What can hang from each mark
nadarus: vosus
minam: lanaz reluko vosus
reluko: bafa nadarus
lanaz: minam nadarus tunuf
tunuf: reluko vosus
vosus: minam tunuf
bafa: vosus

Every row comes from one small tree of marks. The marks that hang from a mark follow it in brackets, in alphabetical order. Every link used is in the known rows. Which tree was each row made from?
(in the rows, 128 means zero)
Known rows
bafa(vosus(minam(lanaz) tunuf)): [ 97 138 131 165 121 108 185 164 169 142 110 107 108 143 185  88  95 154
 126 115 166 106]
tunuf(vosus): [ 74 143 158 145 114 119 185 194 118 116 109 103 123 171 122 118 116 145
 140 118 154 116]
nadarus(vosus(minam(lanaz) tunuf(reluko))): [ 71 136 118 156 116 123 164 162 204 152 108 111  98 153 164  87 124 146
 127 138 170  94]
reluko(bafa): [ 97 140 164 133 116 111 185 198 124 133 107 117 140 169 109 110 134 133
 129  98 154 120]
bafa(vosus(minam(lanaz) tunuf(reluko))): [ 91 132 129 172 116 111 185 150 158 150 106 102 104 155 163  74  94 147
 129 131 165  89]
vosus(minam(lanaz(tunuf) reluko(bafa))): [ 91 147 139 123 122 120 204 184 177 143 122  87 116  96 149  94 124 165
 115  88 173 116]
tunuf(reluko(nadarus) vosus): [ 60 149 119 155 105 120 188 189  95 133  97 109 125 178  77  98 110 120
 152 143 155 102]
tunuf(reluko): [ 69 137 148 143 112 121 161 177 104 135 106 100 124 181 114 107 130 143
 139 124 157 105]
nadarus(vosus(minam(lanaz reluko))): [ 74 143 124 130 121 132 147 193 210 133 114 102 112 106 171 100 133 180
 118 118 172 121]
lanaz(minam): [ 75 140 139 127 119 125 164 194 130 120 104 116 131 191 176 141 135 142
 136  96 158 121]
minam(lanaz vosus(tunuf)): [ 61 135  99 137 119 115 169 153 128 145 135 116 106 159 108 133 104 150
 128 109 167 110]
nadarus(vosus(minam)): [ 83 144 133 141 119 127 146 198 159 119  96 107 125 147 195  94 140 154
 131 120 159 122]
lanaz(nadarus tunuf(vosus(minam))): [ 72 162 137 140 133 125 206 175 127  97 101  71 114 108 151 119 108 154
 142 101 163 110]
tunuf(reluko(nadarus) vosus(minam)): [ 59 151 112 164 106 121 197 191  95 126  92 105 121 154 140  77 104 123
 146 143 158  99]
minam(lanaz reluko(bafa(vosus) nadarus)): [108 148 116 135 116 110 186 195 161 152 110 119 137 126  57  89 108 142
 126 108 162 120]
vosus(minam(lanaz reluko)): [ 68 143 134 135 119 124 171 189 163 130 122  96 110 106 174 104 117 178
 117 107 174 119]
minam(lanaz(tunuf) reluko vosus): [ 61 142  90 110 122 129 162 159 126 136 141  78 108 113  91 134 115 180
 126  96 171 120]
bafa(vosus(minam(reluko) tunuf)): [101 144 129 156 124 112 184 171 105 151 111 105 122  99 185  79 101 161
 127 115 156 118]
tunuf(reluko(bafa)): [ 90 135 160 140 112 115 186 183 112 142 102 113 135 181  88  96 132 128
 132 113 154 103]
bafa(vosus(minam(lanaz(tunuf) reluko))): [ 98 145 124 137 123 122 177 169 167 134 116  69 110  99 168  88 107 185
 124 103 171 117]
nadarus(vosus(minam tunuf)): [ 82 145 126 150 121 119 161 181 158 145 102 118 116 140 196  94 132 143
 133 123 159 117]

Which tree is each row?
[ 69 149 123 127 120 126 179 177 168 134 127  73 104  97 173 107 122 182
 122  97 176 119] -> vosus(minam(lanaz(tunuf) reluko))
[ 65 153 127 148 135 114 189 161 175 126 114 105 103 112 155 125 104 152
 128 101 173 107] -> vosus(minam(lanaz(nadarus)) tunuf)
[ 96 142 139 127 122 126 171 201 219 139 111 115 123 105 148  88 135 165
 110 108 169 118] -> nadarus(vosus(minam(lanaz reluko(bafa))))
[ 59 136 103 118 120 127 153 172 123 132 137 101 116 124  95 132 111 176
 121 105 170 120] -> minam(lanaz reluko vosus)
[ 96 157 101 149 116 111 188 199 153 160  93 142 135 135 146  78 129 108
 135 122 156 117] -> reluko(bafa nadarus(vosus(minam tunuf)))
[ 63 160 108 147 113 122 196 207  96 128 106 107 125 101 152  89 104 146
 138 126 160 120] -> tunuf(vosus(minam(reluko(nadarus))))
[ 94 141 152 131 113 116 194 172 118 147 107  90 130 171  88  97 137 131
 137 106 156 103] -> lanaz(tunuf(reluko(bafa)))
[ 70 152 120 150 133 123 166 157 155 135  95 107 116 123 143 100 124 137
 138 130 161  97] -> lanaz(nadarus(vosus(minam tunuf(reluko))))
[ 68 150  92 150 110 128 148 192 137 138  87 112 126 154 149  77 134 128
 143 146 160 108] -> tunuf(reluko(nadarus(vosus(minam))))
[ 94 136 125 153 115 121 178 154 166 132 103  67 104 151 163  76 107 163
 132 120 168  94] -> bafa(vosus(minam(lanaz(tunuf(reluko)))))
[ 98 135 137 154 118 115 169 180 171 118 103  96 115 149 180  89 104 165
 125 112 166 112] -> bafa(vosus(minam(lanaz)))
[118 132 155 160 115 111 195 178 113 134  88 105 140 160 151  57 111 134
 126 119 153  97] -> tunuf(reluko(bafa(vosus(minam))))
[ 83 152 154 115 136 118 190 185 180 128 121 106 129  99  52 133 121 159
 119  85 169 117] -> minam(lanaz(nadarus) reluko(bafa))
[ 98 138 146 144 117 115 178 173 156 167 103 129 129 174  88  89 139 118
 133 127 151 101] -> nadarus(vosus(tunuf(reluko(bafa))))
[118 131 162 150 114 110 184 176 114 141  94 109 142 182  87  77 118 131
 132 117 149 100] -> tunuf(reluko(bafa(vosus)))
[ 60 145  98 112 137 131 160 169  98  98 109 112 135 156 126 167 115 146
 137  86 159 116] -> lanaz(minam(vosus) nadarus)
[ 75 139 129 148 116 122 153 165 147 159 104 116 117 175 111  99 137 133
 140 138 155 104] -> nadarus(vosus(tunuf(reluko)))
[ 89 137 170 148 111 116 212 186 117 132 104 111 132 182  78  91 118 125
 134 123 152  95] -> tunuf(reluko(bafa) vosus)
[ 77 151  76 127 118 110 193 178  60 171 124 138 140 110  59 107 106 121
 133 106 155 121] -> minam(reluko(bafa nadarus) vosus(tunuf))
[122 135 142 132 120 120 196 168 129 140  92  97 137 194 124  99 125 127
 138  97 151  98] -> lanaz(minam tunuf(reluko(bafa(vosus))))
[122 140 159 135 122 111 183 193 117 143 106 110 147 129  95  89 119 153
 124 100 150 123] -> minam(reluko(bafa(vosus)))
[ 89 141 148 132 120 118 196 196 172 138 118 109 123 106 148  93 119 162
 110  96 170 116] -> vosus(minam(lanaz reluko(bafa)))
[ 64 151  86 131 109 130 148 173 199 151 103  90 109 169  69 104 139 137
 146 136 170 106] -> minam(lanaz(tunuf(reluko(nadarus(vosus)))))
[ 54 148 108 161 105 121 198 186 152 127 102 104 105 156 129  83  97 131
 138 143 170  93] -> tunuf(reluko(nadarus) vosus(minam(lanaz)))
